Known rows, with every way that one mark hangs from another:
Z_940(Z_210 Z_422): [-16.3  -4.1  -0.2   2.4 -13.3  11.5 -29.4  12.2   9.0  36.9 -20.4   1.3
   7.6  15.4  17.2  28.2   6.1  -0.3 -11.1 -22.5  -8.5 -33.6  43.7 -12.5
   5.1]
Z_410(Z_344(Z_422(Z_369 Z_940(Z_763)))): [-16.2 -10.2  21.8  21.0   0.9  20.9 -39.7  -0.5  18.2   6.1 -13.0   5.3
 -14.3  12.8 -12.4  40.3  14.9  11.3  -5.3 -19.4   5.6 -23.2  48.1 -18.9
   9.7]
Z_739(Z_763(Z_410(Z_344(Z_422)))): [-40.4   1.3  21.5   1.1   1.6  20.0 -19.9  10.5  32.2 -10.0  -8.9  -8.5
   8.0  -3.4 -11.0  37.1  16.7  -5.7  10.7 -18.6 -17.4 -21.1  47.6 -20.1
   0.7]
Z_344(Z_422(Z_940(Z_210(Z_369) Z_763))): [-16.1  -0.2  17.1  12.8 -13.7  18.0 -34.8  -1.1  17.3  23.3  -7.1  -3.0
  -7.9  19.2   1.2  37.0   6.2  10.8 -10.4 -23.1  -0.1 -29.2  54.7 -11.2
   4.3]
Z_739(Z_763(Z_410(Z_344(Z_422(Z_369))) Z_940)): [-42.1 -13.2  23.3  10.4  -0.1  24.5 -25.0  -2.3  27.7 -12.7 -12.5  -7.9
  -0.4  -9.0 -19.7  52.1  23.9  -9.1  14.0 -11.5 -12.5 -18.0  47.0 -17.3
   5.1]
Z_534(Z_369(Z_359)): [ -3.3  -1.0  -1.1 -14.7  10.1   9.1  -8.0  -3.7  32.7  31.3  -6.6   6.8
  17.3  -9.3  -2.5  28.8   5.1   6.9  -7.1 -15.7  -4.8  -9.3  19.2  -8.0
   0.1]
Z_210(Z_369 Z_739(Z_763(Z_410(Z_344)))): [-23.8   7.1  23.5 -14.7   9.0  17.1  -9.4  -7.1  19.7 -14.0  -5.1 -20.0
  21.9   1.6 -27.5  27.0 -16.9 -14.7   5.9  11.8  -6.0 -18.8  18.9 -20.8
  -7.0]
Z_940(Z_210 Z_422(Z_369) Z_763(Z_410)): [-23.3 -22.1  -8.5  26.3 -11.9  24.9 -31.2   8.8  15.4  37.0 -28.7   1.3
  -5.6  37.8  14.5  42.3   4.5  -9.2  -9.2 -11.3  -3.6 -42.1  46.9 -25.6
   3.7]
Z_210(Z_344 Z_369 Z_739): [-11.5   0.8  22.9 -26.4  -2.1  12.0  -3.0 -26.1   6.0   4.4  -3.7 -18.4
  14.0  -4.2 -31.3  22.0 -28.2  -8.5  -6.1  15.1   9.1 -12.6  16.4 -18.7
  -1.2]
Z_410(Z_344(Z_422(Z_369(Z_359))) Z_739 Z_763): [ -8.3 -10.4  33.9   0.8  37.1  24.4 -51.0  25.3   5.6   1.3  -5.2  13.9
 -14.0   0.4 -13.7  42.0   8.6   7.0  12.0 -23.4  12.8 -18.7  44.5 -24.5
  -0.4]
Z_410(Z_739 Z_763): [-16.0  -8.4  22.7 -17.3  21.6  21.2 -28.6  18.5  12.2  -0.6  -1.9   7.9
   4.5  -6.0 -11.5  31.3  -0.3   3.8  13.8 -16.3  -6.4 -20.1  31.7 -17.0
  -6.7]
Z_940(Z_763(Z_410(Z_344))): [-36.4 -19.1   5.7  12.6   2.8  25.5 -23.4  -1.9  33.2   4.0 -11.6   4.3
  13.8  -0.4  -9.1  35.9   6.6   4.7   3.8  -6.2 -18.8 -14.4  33.1 -26.6
   6.0]
Z_410(Z_344 Z_763(Z_940)): [-31.7 -22.2  23.7   5.6  11.7  26.4 -39.7  -3.6  16.8 -11.5 -15.3  18.7
  15.5 -19.5 -13.2  42.6   9.7   9.3  12.2 -12.0  -9.7  -4.3  43.6 -16.0
   6.5]
Z_422(Z_369): [-11.1   1.3   8.9  -5.9   0.0  14.4  -7.3  -6.6  19.8  18.7 -16.2   0.6
   5.2   5.9 -17.9  27.9   8.0  -4.1  -6.1 -13.0   2.2 -27.8  22.5  -9.8
  -3.3]
Z_940(Z_210): [-21.3   1.1   6.1  -1.2  -5.1  14.0 -22.2   2.2  20.7  32.5 -10.8   2.8
  24.4   3.3   0.0  22.6   9.4   0.1  -5.7 -20.0 -18.1 -26.9  33.6  -7.0
   4.9]
Z_739(Z_763(Z_410 Z_940(Z_210))): [-47.0 -14.0  13.1   7.1  -6.3  24.3 -18.5  -2.8  29.9   2.3 -11.0  -8.0
  17.8 -12.0 -10.5  44.8  20.1 -10.8  14.0 -10.3 -28.7 -20.7  43.0  -8.5
   2.9]
Z_210(Z_344(Z_422(Z_940)) Z_369 Z_739(Z_763)): [-16.8   4.5  36.2 -11.9  -5.6  17.9 -10.7 -16.4   5.7  -7.1  -2.1 -26.6
 -10.2  10.1 -27.9  34.3 -19.7  -8.1  -2.2   4.0  14.6 -22.1  44.5 -14.9
  -3.3]
Z_410(Z_344): [-23.5  -3.2  16.1   0.0   5.0  13.7 -26.7  -1.7  24.5   5.0 -11.0   6.3
  18.3 -11.5 -12.2  24.3   9.2   8.2   0.3 -14.6 -11.0 -12.0  27.6 -17.6
   9.8]
Z_344(Z_422(Z_369)): [ -9.6   8.0  16.7 -10.6  -4.7  11.1 -17.9   6.3  15.2  17.5 -10.4  -1.2
  -8.9  11.6 -12.3  33.3  12.3  -0.8  -9.5 -26.4   5.7 -29.5  41.5 -12.7
  -3.0]
Z_763(Z_410 Z_940(Z_210 Z_422)): [-35.3 -28.9  10.5   5.8 -24.7  13.3 -36.7 -12.5  14.7  17.8 -10.0  -1.7
   4.8 -18.8  -0.1  53.4  21.2  -3.4   0.3  -5.4 -20.9 -19.9  40.3 -19.0
   9.3]
Z_410(Z_344(Z_422) Z_739 Z_763(Z_940)): [-23.0 -23.1  38.7  -0.4  21.8  25.0 -60.1  18.5   5.1 -15.2  -0.9  11.5
  -8.9 -14.3 -13.0  50.7  11.2  10.8  18.4 -18.8  -1.9  -9.5  49.0 -24.7
   8.9]
Z_739(Z_763): [-32.2   9.4   9.6  -6.1   4.0  20.5  -2.5  11.5  29.9   1.7 -16.6  -6.4
  17.3   2.6  -8.3  25.1   7.6  -6.2   8.6 -20.3 -17.9 -24.0  36.7  -4.9
  -4.7]
Z_210(Z_344 Z_739): [-16.7 -12.4  19.8 -21.6  -1.2  15.1  -2.6 -14.8   7.1   5.4  -2.8  -8.0
  11.2 -12.0 -29.7  26.1 -11.6  -4.6  -4.9   8.3  -5.2 -14.7  24.1 -13.7
   1.1]
Z_410(Z_763): [-21.9  -2.7  14.1 -13.2   6.1  21.2 -16.1   6.6  18.9   2.5 -13.0  13.3
  16.4  -4.3  -8.7  29.3   1.3   3.5   4.1 -18.9  -9.4 -16.6  40.1 -11.8
  -9.3]
Z_763(Z_410(Z_739) Z_940(Z_210(Z_369) Z_422)): [-27.0 -25.4  20.3  -1.6 -12.8  12.3 -47.9 -11.0   8.5  13.1  -1.5 -12.9
  -1.4 -14.7  -4.5  53.0   9.4  -6.9   6.6   2.1  -9.1 -21.5  30.2 -26.4
   9.5]
Z_410(Z_344 Z_739 Z_763): [-20.0 -14.1  29.2  -4.1  31.1  24.2 -46.1  19.9  12.1  -8.6  -4.0  11.7
   6.0  -8.0 -11.8  32.1   1.0   8.6  16.3 -13.7  -4.3 -14.8  33.1 -24.5
   3.6]

Rows:
[-29.1  -8.3  20.9  -7.6  14.5  22.2 -22.9  14.4  19.7  -4.7  -3.4 -10.0
   5.6 -12.1 -15.6  36.9  11.9  -3.7  19.1 -11.9 -16.5 -19.7  27.4  -8.3
   1.9]  Z_410(Z_739(Z_763(Z_940)))
[ -4.3  -3.4   1.7  -0.3   1.3  11.0 -15.9   3.8  11.1  29.2 -23.9   4.1
  -7.8   4.3  -1.8  35.7   8.9  -2.4  -9.4 -17.2   8.6 -27.1  31.0 -11.4
  -7.3]  Z_940(Z_422(Z_369(Z_359)))
[-35.0 -15.5   9.1  11.8  -0.5  23.5 -28.3   5.0  29.4   3.4  -9.6   3.8
   6.6   4.5  -6.7  39.1   9.4   5.6   2.2 -12.9 -15.3 -16.0  42.2 -27.7
   5.8]  Z_940(Z_763(Z_410(Z_344(Z_422))))
[-17.1 -23.6  38.3   4.7  24.3  26.7 -58.5  15.6   2.5 -11.8  -5.2  10.2
 -16.9  -4.4 -16.8  52.7  12.5   6.3  16.1 -17.0   7.9 -16.1  47.1 -24.4
   7.6]  Z_410(Z_344(Z_422(Z_369)) Z_739 Z_763(Z_940))
[-24.5 -14.2  20.9   9.2  -9.2  19.0 -22.8 -10.9  18.4  11.5  -0.9  -5.2
   5.8  -1.8 -16.7  37.4  11.4   0.0  -0.7  -2.1 -18.3 -29.9  37.9  -4.9
  -0.6]  Z_422(Z_940(Z_210(Z_739(Z_763(Z_410)))))
[-15.4   4.9  17.4 -12.7   5.3  12.1  -7.6 -29.5  21.0  22.9  -8.2  -9.5
  12.8 -19.2 -21.5  25.8  -9.9  -0.8  -3.3  -2.1  11.0  -5.0  24.9 -14.9
  -1.6]  Z_210(Z_344 Z_369(Z_359))
[-11.5 -12.5  10.5  18.6   3.1  24.4 -25.9 -15.1  16.2  28.1  -7.8   0.4
   7.9  10.5 -12.0  33.2  -5.0   7.4  -6.8   0.1  -4.8 -23.0  31.7  -4.9
  -1.5]  Z_422(Z_940(Z_210(Z_369(Z_359) Z_739) Z_763))
[-15.9   5.3  22.4 -15.5  17.0  19.9   5.1 -16.5  13.7   5.7  -8.5 -19.5
  15.4  -7.2 -30.2  25.5 -23.1 -14.0   3.4  10.0   7.6 -10.7  24.3 -10.6
  -9.8]  Z_210(Z_344 Z_369(Z_359) Z_739(Z_763))
[-21.4 -13.8  24.8   4.3  -8.5  18.2 -35.7   3.2  19.9   5.2   3.7  -2.8
 -20.9   0.8 -10.7  46.4  15.0  12.5  -1.4 -18.1  -5.8 -24.8  47.7 -18.5
   1.9]  Z_344(Z_422(Z_940(Z_763(Z_410(Z_739)))))
[ -3.6  -0.9  22.3   5.2  -1.9  12.1 -23.4  -7.7  15.3  23.2  -5.6   2.5
 -22.2  -2.6 -18.9  42.8  22.3   9.6 -10.0 -24.3  10.9 -25.1  44.9  -4.4
  -5.6]  Z_344(Z_422(Z_369(Z_359) Z_940))
[-29.1 -14.5   4.4  16.0  -6.6  27.9 -26.0   7.3  17.3  35.1 -15.8   0.5
   5.0  23.4   7.3  31.7  -0.2   2.7  -7.0 -20.8  -8.3 -27.5  57.9 -17.6
  11.7]  Z_940(Z_210(Z_344(Z_422)) Z_763)
[-30.1 -32.2  20.5  -8.0 -11.4  12.3 -38.3  -5.8  11.9  -1.7   0.0  -7.5
  -8.9 -29.3 -13.0  56.8  17.7  -1.2  10.5   0.9 -14.5 -15.3  27.9 -24.8
   5.9]  Z_763(Z_410(Z_739) Z_940(Z_422))
[-19.2 -26.9   7.4  14.2  -9.2  19.2 -30.8 -15.6   5.0  36.0 -22.2   1.8
  -6.3  -8.4  -3.3  48.4  14.6  -4.5  -4.1  -8.6   2.3 -20.1  42.5  -8.4
  10.1]  Z_763(Z_940(Z_210(Z_344) Z_422(Z_369(Z_359))))
[-35.2 -26.4  22.2  -8.7  -8.8  22.3  -7.6 -11.8   7.9 -11.6  -8.8 -17.5
  -0.1 -14.7 -25.6  46.7  -3.4 -15.0   8.2  14.3 -10.3 -16.3  38.1 -18.3
   1.2]  Z_210(Z_344 Z_739(Z_763(Z_410 Z_940(Z_422))))
[-25.0 -10.0  28.6 -11.9  -2.9  20.2  -2.8  -2.6   8.3  -5.0  -5.1 -19.4
 -11.9   6.4 -30.8  41.1  -3.7 -17.2   0.5   2.8   3.4 -28.0  45.6 -19.9
  -4.6]  Z_210(Z_344(Z_422(Z_369)) Z_739(Z_763(Z_410)))
[-27.9  -3.6  25.2   2.4  27.4  22.5 -34.5  22.8  21.3  -8.3  -5.9  -5.8
   7.5  -2.9 -13.0  27.7   8.2   0.3  18.4 -14.6 -10.9 -19.7  28.6 -19.2
   9.4]  Z_410(Z_344 Z_739(Z_763))
[-22.4   0.8   8.0  -3.7   4.1  20.8 -13.1  12.7  14.1  18.8 -11.1  -5.4
  26.0  12.2  -6.5  22.4  -0.1  -9.2  -0.5  -9.9 -20.3 -32.1  33.4  -3.3
  -1.1]  Z_940(Z_210(Z_739(Z_763)))
[-42.2  -2.6  18.2   3.0   4.7  21.3 -15.2   4.1  34.8  -9.3 -11.1  -7.0
  15.4  -8.2 -14.0  33.8  14.5  -6.8  12.2 -12.2 -20.7 -19.0  38.2 -18.7
   1.1]  Z_739(Z_763(Z_410(Z_344)))
[-32.9 -29.3   5.2  10.2  -3.9  28.7 -18.5  -6.4  16.6  23.2  -8.7  -3.5
  16.0  10.4 -10.0  34.7  -8.1  -7.1  -2.6   8.7 -17.8 -24.2  37.9 -22.4
   8.0]  Z_940(Z_210(Z_344 Z_739) Z_763(Z_410))
[-37.5 -24.5  24.9 -11.3  -4.0  23.7  -3.2 -17.7  13.5 -12.6  -3.4 -17.3
   8.5 -20.1 -34.5  43.5  -2.8 -14.8  10.8  15.4 -14.8 -12.3  33.4 -14.2
   1.8]  Z_210(Z_344 Z_739(Z_763(Z_410 Z_940)))
[-15.2  -4.2  24.5  -9.6  10.9  22.1  -1.1   3.3   5.8   5.9 -10.0 -13.1
  -9.3   5.4 -28.1  36.3  -5.0 -13.4  -0.7  -4.4   7.8 -24.2  44.0 -10.4
  -6.7]  Z_210(Z_344(Z_422(Z_369(Z_359))) Z_739(Z_763))
[-22.7   6.2  13.4  -8.3   1.0  17.3 -14.0  -2.9  17.3  14.8  -7.1 -15.6
  27.0  11.9 -11.6  24.4 -10.6 -15.2   0.1   0.6 -12.2 -29.4  28.0 -13.0
  -3.9]  Z_940(Z_210(Z_369 Z_739(Z_763(Z_410))))
[-15.0 -15.7  41.5   3.9  19.5  22.5 -59.1  17.9   6.5 -11.5   2.7  10.8
 -18.0  -3.8 -11.6  43.6  10.0  15.9  11.0 -21.2   4.2 -18.1  52.7 -24.4
   4.8]  Z_410(Z_344(Z_422(Z_940)) Z_739 Z_763)
[-29.5 -19.2  -3.5   7.4 -12.5  20.7 -20.8   8.6  22.0  12.0 -20.3   0.2
  -2.6  13.2   8.0  41.6   2.9   0.8  -3.4  -9.4 -12.0 -25.5  41.4 -27.1
  -0.8]  Z_940(Z_422 Z_763(Z_410))
[ -6.7  -0.3  21.5 -22.9  11.1  13.1  -1.8 -28.5   8.3  14.6  -2.8 -12.9
  15.6 -17.4 -33.0  25.4 -23.7  -6.6  -4.9  14.6  10.8  -6.0  15.3 -13.5
  -5.7]  Z_210(Z_344 Z_369(Z_359) Z_739)
[-31.4 -18.1  -1.8  17.3  -2.5  29.6 -21.2  -0.6  21.8  35.5 -18.4   2.2
  14.8  19.0   4.5  27.4  -3.1   1.0  -4.0 -12.4 -12.6 -25.7  46.0 -15.3
  12.2]  Z_940(Z_210(Z_344) Z_763)
[-19.5 -14.2  -1.2   7.9  -9.9  20.9 -29.5   4.2   7.9  24.7 -18.4  -9.8
   8.2  33.1   9.5  35.8 -19.8 -10.6  -9.1   5.8  -4.7 -34.3  35.4 -28.3
   0.6]  Z_940(Z_210(Z_369 Z_739) Z_422 Z_763(Z_410))
[-29.4 -19.8  17.4   2.0 -14.8  17.4 -31.3 -13.8  12.6  22.1  -7.7  -1.3
   6.3 -15.7  -9.0  43.4  15.1   2.4  -1.1 -13.8 -12.3 -15.2  47.9  -9.0
  14.9]  Z_763(Z_940(Z_210(Z_344(Z_422))))
[ -8.8  -8.3  15.1  16.1  -0.5  21.3 -23.7  -2.8  18.8  24.0 -11.5   5.7
 -22.6   9.7 -12.8  45.3  18.3  10.1  -8.8 -22.7   9.4 -26.5  49.3  -6.6
  -4.5]  Z_344(Z_422(Z_369(Z_359) Z_940(Z_763)))
[-14.4 -18.5   5.8  33.8  -4.5  27.5 -27.2 -12.6  19.1  33.7 -18.6   5.6
  -9.3  28.2  -7.7  38.5  11.6   3.5  -8.8 -10.0   0.6 -37.4  40.4  -6.1
   4.2]  Z_422(Z_369 Z_940(Z_210 Z_763))
[-33.3 -13.8  25.4  -7.3   2.2  21.1 -19.0   2.6  15.1 -18.5  -3.8 -10.4
   9.4 -12.9 -26.7  44.8   6.8  -8.2   9.6   1.7 -18.5 -16.0  36.4 -14.3
   0.3]  Z_210(Z_739(Z_763(Z_410(Z_344(Z_422)) Z_940)))
